What can hang from each mark:
z_52: z_782 z_849 z_903
z_365: z_356
z_782: z_903
z_903: z_52 z_356 z_365 z_782 z_849
z_849: z_52 z_782
z_356: z_903

Each row was made from one small tree. The marks that hang from a mark follow it in brackets, in the order of their numbers. Every link used is in the known rows. Write each row's tree.
In the rows, zero is written as 128.
Known rows:
z_356{z_903{z_365 z_849{z_782}}}: [106 107 115 137 114 127  71 146 169 154 128 127 147 101  88 123 157 185
 140 184 112]
z_849{z_52{z_782 z_903{z_365{z_356}}}}: [108 107 158 110  73 148 118 104 133 117 158 101 142 118 102 136 118 193
 105 141  99]
z_356{z_903{z_782 z_849}}: [120  99 130 183 117  96 114 148 167 122 125 138 161  97 105 127 155 144
 191 175 108]
z_782{z_903{z_52 z_356 z_849}}: [125 114 138 133  81 119  76 139 140 157 150 124 149 155  70 109 102 121
 141 144 154]
z_365{z_356{z_903{z_849}}}: [124 110 132 128 101 103 159 130 139 136 140 127 159 142  79 129 130 180
 159 206 130]
z_903{z_52 z_849}: [124 128 130 163 105 124 107 151 129 146 155 124 119  85  73 105 112 102
 121 157 105]
z_849{z_782{z_903{z_356}}}: [121 122 109  87 115 139  85 107 171 148 107 128 143 195 121 144 145 154
 132 117 191]
z_849{z_52{z_782{z_903{z_356 z_365}}}}: [108 119 150 124  91 164  31 112 127 135 132 104 163 154 143 114 126 179
  96  90 146]
z_849{z_52{z_903{z_356 z_782}}}: [136  82 142 145  75 115 115 104 157  93 125 125 143 197  72 141 106 158
 162 103 139]
z_903{z_365{z_356} z_782 z_849{z_52}}: [ 82  68 174 126  73 114 108 115 164 125 152 127 151  94 105 118 155 169
  70 140 102]
z_52{z_849{z_782} z_903}: [124 111 112  90 114 148 107 110 141 124 155 123 102 152 103 165 181 144
 151 149 125]
z_782{z_903{z_52 z_356 z_365 z_849}}: [105  95 160 121  70 126  43 144 151 165 154 116 153 119  75 100  97 139
 103 140 125]
z_365{z_356}: [120 115 142  91 116 123 172 111 139 131 133 124 139 131 122 136 122 151
 103 145 146]
z_356{z_903{z_365 z_849}}: [113 103 144 147 105 109  81 161 133 143 137 124 156 100  90 113 129 166
 153 184  92]
z_849{z_782{z_903{z_52 z_356 z_365}}}: [113 102 130  91 100 156  47 115 178 166 120 121 157 128 108 114 106 148
  83 112 162]
z_356{z_903{z_849{z_782}}}: [123 128  94 145 129 124 105 138 165 143 124 130 142 133  78 129 163 169
 173 189 135]
z_356{z_903{z_782}}: [135 104 128 165 133 113 122 132 168 114 109 139 172 106 135 128 139 142
 183 140 129]
z_903{z_52 z_356 z_365}: [127  95 151 137  92 140  80 130 138 146 128 111 137 113  68 106  67 143
  75 119 124]
z_849{z_52{z_903{z_356 z_365 z_782}}}: [114  60 163 134  63 114  82 110 157 104 130 121 147 164  77 131 102 175
 128 104 117]
z_52{z_782 z_903}: [125 143 125 148 112 134 126 142 137 119 150 108 119 117 113 150 130 142
 166 144  98]
z_849{z_52}: [135 122 128 131 121 145 107 109 106 116 134 128 142 156 132 108 129 143
 122 106 133]

Which tree is each row?
[ 85  72 173 138  80 110 122 134 181 147 155 123 136  23  90 115 125 137
  63 158  88]	z_903{z_52 z_365{z_356} z_782 z_849}
[ 97 109 155 121 102 176  97 119 130 144 166  93 117  37 119 129 145 142
  45 146  90]	z_903{z_52{z_782 z_849} z_365{z_356}}
[115 156 122 193 114 150  95 159 132 150 158 104 113  46  84 113 126 108
 123 157  89]	z_903{z_52{z_782} z_849}
[ 95  84 159 169  92 111  77 155 171 145 156 127 126  17  96 105 129 108
  87 140  72]	z_903{z_52 z_365 z_782 z_849}
[127 123 135 176 124 184  51 147 119 138 150 101 144  36 124 113 143 140
 125 149  87]	z_356{z_903{z_52{z_782 z_849} z_365}}
[143 129 125 151 121 173 129 119 125 132 150 101 152  87 113 131 140 150
 141 172 121]	z_365{z_356{z_903{z_52{z_782 z_849}}}}
[ 97 130 143 180 100 150  64 164 136 159 166 100 111  16  88 105 126 125
  85 159  64]	z_903{z_52{z_782} z_365 z_849}
[116 116 112  74 115 156  66  95 153 143 129 123 128 209 135 156 188 148
 130 119 189]	z_52{z_849{z_782{z_903{z_356}}}}
[119 104 109 119  81 108 115 128 172 139 138 118  98 189  15 157 128 172
 162 181 135]	z_52{z_903{z_356 z_849{z_782}}}
[ 97  98 129 128  83 141  48 119 148 143 131 114 127 171  53 116 139 196
  76 138 139]	z_903{z_356 z_365 z_849{z_52 z_782}}
[131 134 121 175 104 140 137 147 145 148 148 104 158  65  69 117 114 164
 151 203 109]	z_365{z_356{z_903{z_52{z_782} z_849}}}
[122 108 150 144  73 149  71 117 127 120 142  93 135 159  71 130  95 193
 118 121 113]	z_849{z_52{z_782 z_903{z_356 z_365}}}
[ 99 109 156 152  64 116  77 160 146 142 156  92 100 125  34 148 110 181
 130 179  82]	z_52{z_782 z_903{z_356 z_365 z_849}}
[122  83 159 104  68 112 108 132 143 129 135 114 128 172  61 139  83 177
 129 143 118]	z_52{z_903{z_356 z_365}}
[ 85  87 172  71  68 125  79 108 129 147 166 127 170 142 124 106 151 173
  89 141 128]	z_782{z_903{z_365{z_356} z_849{z_52}}}
[143  96 128 180 127 147  96 126 151 118 136 130 162  79 125 119 152 107
 167 137 111]	z_356{z_903{z_52{z_849} z_782}}
[ 97 114 129  73 122 148  61 117 172 155 128 136 145 104 169 128 168 147
 103 121 148]	z_849{z_782{z_903{z_365}}}
[123 119 135 153  82 125  90 122 112 125 138 114 126 207  50 114 114 165
 119 137 142]	z_903{z_356 z_849{z_52}}
[101  57 173  97  68 113 133  90 164 105 151 125 165 114 114 136 122 176
 102 120 103]	z_849{z_52{z_903{z_365{z_356} z_782}}}
[143 138 120 164 123 159 149 125 142 140 127 106 172  77 102 118  94 156
 148 167 132]	z_365{z_356{z_903{z_52{z_782}}}}
[122  96 154 111  86 137  90 117 120 114 154 124 155 148 101 116 110 168
 132 123  97]	z_849{z_52{z_903{z_365}}}
[121 135 127 164 102 141 126 115 122 123 145 108 167 133  92 116 143 195
 159 180 122]	z_365{z_356{z_903{z_849{z_52{z_782}}}}}
[107  96 141 167  91  97 104 139 169 126 126 123 115 148  67 143 137 135
 134 149 126]	z_903{z_356 z_782 z_849}
